What can hang from each mark
zumu: beza gamanu mume
gamanu: bikisuv zumid
bikisuv: zumu
dele: beza
beza: gamanu zumid
zumid: beza gamanu zumu

Known rows, with every way that one mark hangs from another
[zumu [gamanu bikisuv zumid] mume]: [ 2.104  1.824 -2.368 -4.826 -5.559 -1.828 -2.908 -0.674  0.455  3.991
 -0.180 -0.668  0.658  1.683  0.484  1.398 -0.512 -1.835]
[dele beza]: [-1.200 -2.120 -0.076  2.379  3.211  1.765  0.387  0.718 -2.053 -0.772
  1.149  0.621  0.836 -0.358 -1.993  0.594 -0.548 -1.597]
[dele [beza zumid]]: [-2.230 -2.115  2.346  2.986  6.004  3.136  1.431  0.874 -2.010 -0.069
  2.189 -0.522 -0.260 -1.358 -1.108  1.902  1.076 -3.243]
[beza gamanu [zumid [zumu mume]]]: [-4.510 -2.360  4.851  2.610  4.220 -0.395  1.375  3.067 -0.806  0.328
 -2.621  1.916 -3.212 -0.046  4.133  0.431  3.521 -0.256]
[dele [beza [gamanu bikisuv] [zumid [zumu mume]]]]: [-2.778 -2.011  3.824  4.557  5.884  0.640  1.803  1.190  0.334 -0.238
  0.521 -0.242 -1.394 -0.321  1.324 -0.775  2.872 -1.829]
[zumu [gamanu zumid] mume]: [ 0.619  2.318 -1.915 -4.252 -4.870 -1.430 -3.145  0.628 -1.505  2.918
 -0.782  0.799 -0.005  1.880  0.421  2.714 -0.303 -2.387]
[gamanu bikisuv [zumid [zumu beza]]]: [ 3.404  1.206 -0.916 -3.280 -3.957  0.726  0.517 -2.392  0.476  1.571
  2.218 -3.659  1.628 -0.079 -1.618 -1.676  1.450  3.185]
[gamanu [bikisuv [zumu beza]]]: [ 3.369 -2.055 -3.158 -1.600 -0.888  0.533 -0.698 -2.193  2.078 -1.447
  0.224 -1.133  2.298 -0.335 -2.239 -1.491 -4.047  2.276]
[bikisuv zumu]: [ 0.214 -2.710 -1.694 -0.303  0.640  0.910 -2.605 -0.230  0.867 -2.662
 -0.137  2.106  0.151 -2.105 -2.220  0.943 -4.098  3.005]
[zumid beza [zumu gamanu]]: [ 0.570  5.820 -0.516 -0.466 -0.226 -3.147  0.460  2.501  0.140 -1.841
 -3.462  2.274 -0.613 -1.273 -1.782  0.410  1.580 -0.985]
[zumid [beza [gamanu bikisuv]] [zumu mume]]: [-0.130  2.530 -0.038  2.276  1.013 -3.511  0.995  1.821  2.326 -2.338
 -3.667  1.743 -0.383 -1.090  1.850 -0.350  2.528  0.098]
[beza gamanu zumid]: [-3.534 -3.736  3.122  1.820  5.389  1.895  0.721  4.023 -0.921  0.468
 -1.453  2.070 -2.509  0.545  3.830  1.449  2.362 -0.129]
[bikisuv [zumu beza]]: [ 2.069 -0.760 -3.413 -0.795  0.467  1.250 -1.639 -1.016 -0.066 -4.424
 -0.267  0.679  1.897 -0.074 -2.677  0.170 -4.889  1.995]
[zumid [zumu [gamanu bikisuv] mume]]: [-0.338  1.158  0.912 -1.903 -4.070 -4.375 -0.254 -0.293 -0.736  1.669
 -3.475  1.238 -0.678  0.382 -0.691 -1.791 -0.090 -0.734]
[zumid [gamanu bikisuv] zumu]: [-1.933  1.801  2.025  2.247 -4.087 -3.291  2.493 -0.676 -0.263  0.915
 -0.600  1.390 -1.253  0.704  0.402 -5.153  0.931  2.693]
[zumu beza [gamanu bikisuv zumid] mume]: [ 4.801  4.643 -4.962 -5.311 -5.890 -1.493 -1.262 -1.696 -0.817  1.506
 -0.429 -2.770  2.927  4.476 -0.229  0.444 -1.408 -3.330]
[zumu [beza zumid] gamanu mume]: [ 1.328  3.457 -2.114 -2.797 -1.001 -0.874  0.238  0.573 -3.173  0.241
 -2.504 -0.916  1.435  3.943  0.602  1.917 -1.333 -6.741]

Rows
[-2.796  0.223  3.744  4.677  4.326  1.068  2.764  0.087 -1.081  0.026
  2.442 -0.598 -1.231 -0.999 -0.595 -0.990  2.200 -2.169] => [dele [beza [zumid [gamanu bikisuv] zumu]]]
[ 0.460  0.925 -2.064  1.402 -2.748 -0.777  0.554 -1.146  0.804 -0.662
  1.139  0.897  0.617  1.734 -0.009 -3.033 -2.430  2.159] => [zumid [gamanu [bikisuv [zumu beza]]]]
[ 1.239  1.930 -0.635 -2.551 -2.921  1.437  0.021 -0.663 -2.417  0.192
  1.355 -1.531  0.803  0.078 -1.446  0.357  1.679  2.469] => [gamanu [zumid [zumu beza]]]
[-2.328 -1.003  2.524  1.564  1.464  1.599  2.400  0.496 -0.834  2.119
  1.548 -0.184 -1.231 -0.219  1.665 -0.022  1.377 -1.080] => [beza [zumid [gamanu bikisuv]]]
[ 3.201 -1.994 -3.299 -1.375 -1.415 -0.159 -0.965 -2.769  2.271 -1.361
 -0.005 -1.363  2.364 -0.254 -1.456 -0.968 -4.051  1.079] => [gamanu [bikisuv [zumu beza mume]]]
[ 3.305  3.075 -0.940 -2.163 -2.243  0.480  0.257 -1.221  2.682  1.209
  2.463 -2.836  0.985 -2.488 -1.295  0.253  2.878  2.792] => [gamanu bikisuv [zumid beza zumu]]
[ 1.116 -0.724 -2.146 -0.120  1.553  1.232 -1.333 -1.449  0.165 -3.774
 -0.128 -0.383  1.187 -0.662 -1.009  1.988 -3.946 -0.704] => [bikisuv [zumu [beza zumid] mume]]
[ 1.939 -3.359 -2.042 -1.143 -1.349 -0.351 -1.803 -2.230  2.858 -0.121
  0.098 -0.324  1.282 -1.558 -1.188 -0.454 -3.705  1.796] => [gamanu [bikisuv [zumu mume]]]
[-4.298 -2.448  4.942  2.465  4.740  0.390  1.621  3.653 -0.908  0.099
 -2.251  2.130 -3.233 -0.248  3.341 -0.180  3.622  0.793] => [beza gamanu [zumid zumu]]
[-0.106  0.672  0.484 -2.195 -3.461  0.488 -0.946 -0.689 -1.685  1.535
  1.255 -0.629 -0.244 -1.081 -0.398  1.370  2.033  2.061] => [gamanu [zumid [zumu mume]]]
[ 0.691 -2.457 -1.040 -0.506 -0.573  0.431 -2.709  0.776  3.089  0.107
  0.600  0.624 -0.534  0.580  2.421 -0.250  0.252  4.258] => [beza [gamanu [bikisuv [zumu mume]] zumid]]
[-2.051 -0.547  2.099  4.412  4.581  1.827  1.118 -0.463  0.133 -0.575
  3.155 -0.706 -0.712 -1.024 -0.362  0.481  0.378 -2.597] => [dele [beza [zumid [gamanu [bikisuv [zumu mume]]]]]]
[-2.065 -0.820  2.158  1.857  1.537  1.261  1.364 -0.392  0.490  1.076
  1.663 -0.172 -1.358 -0.766  1.665  0.512  0.317 -1.033] => [beza [zumid [gamanu [bikisuv [zumu mume]]]]]
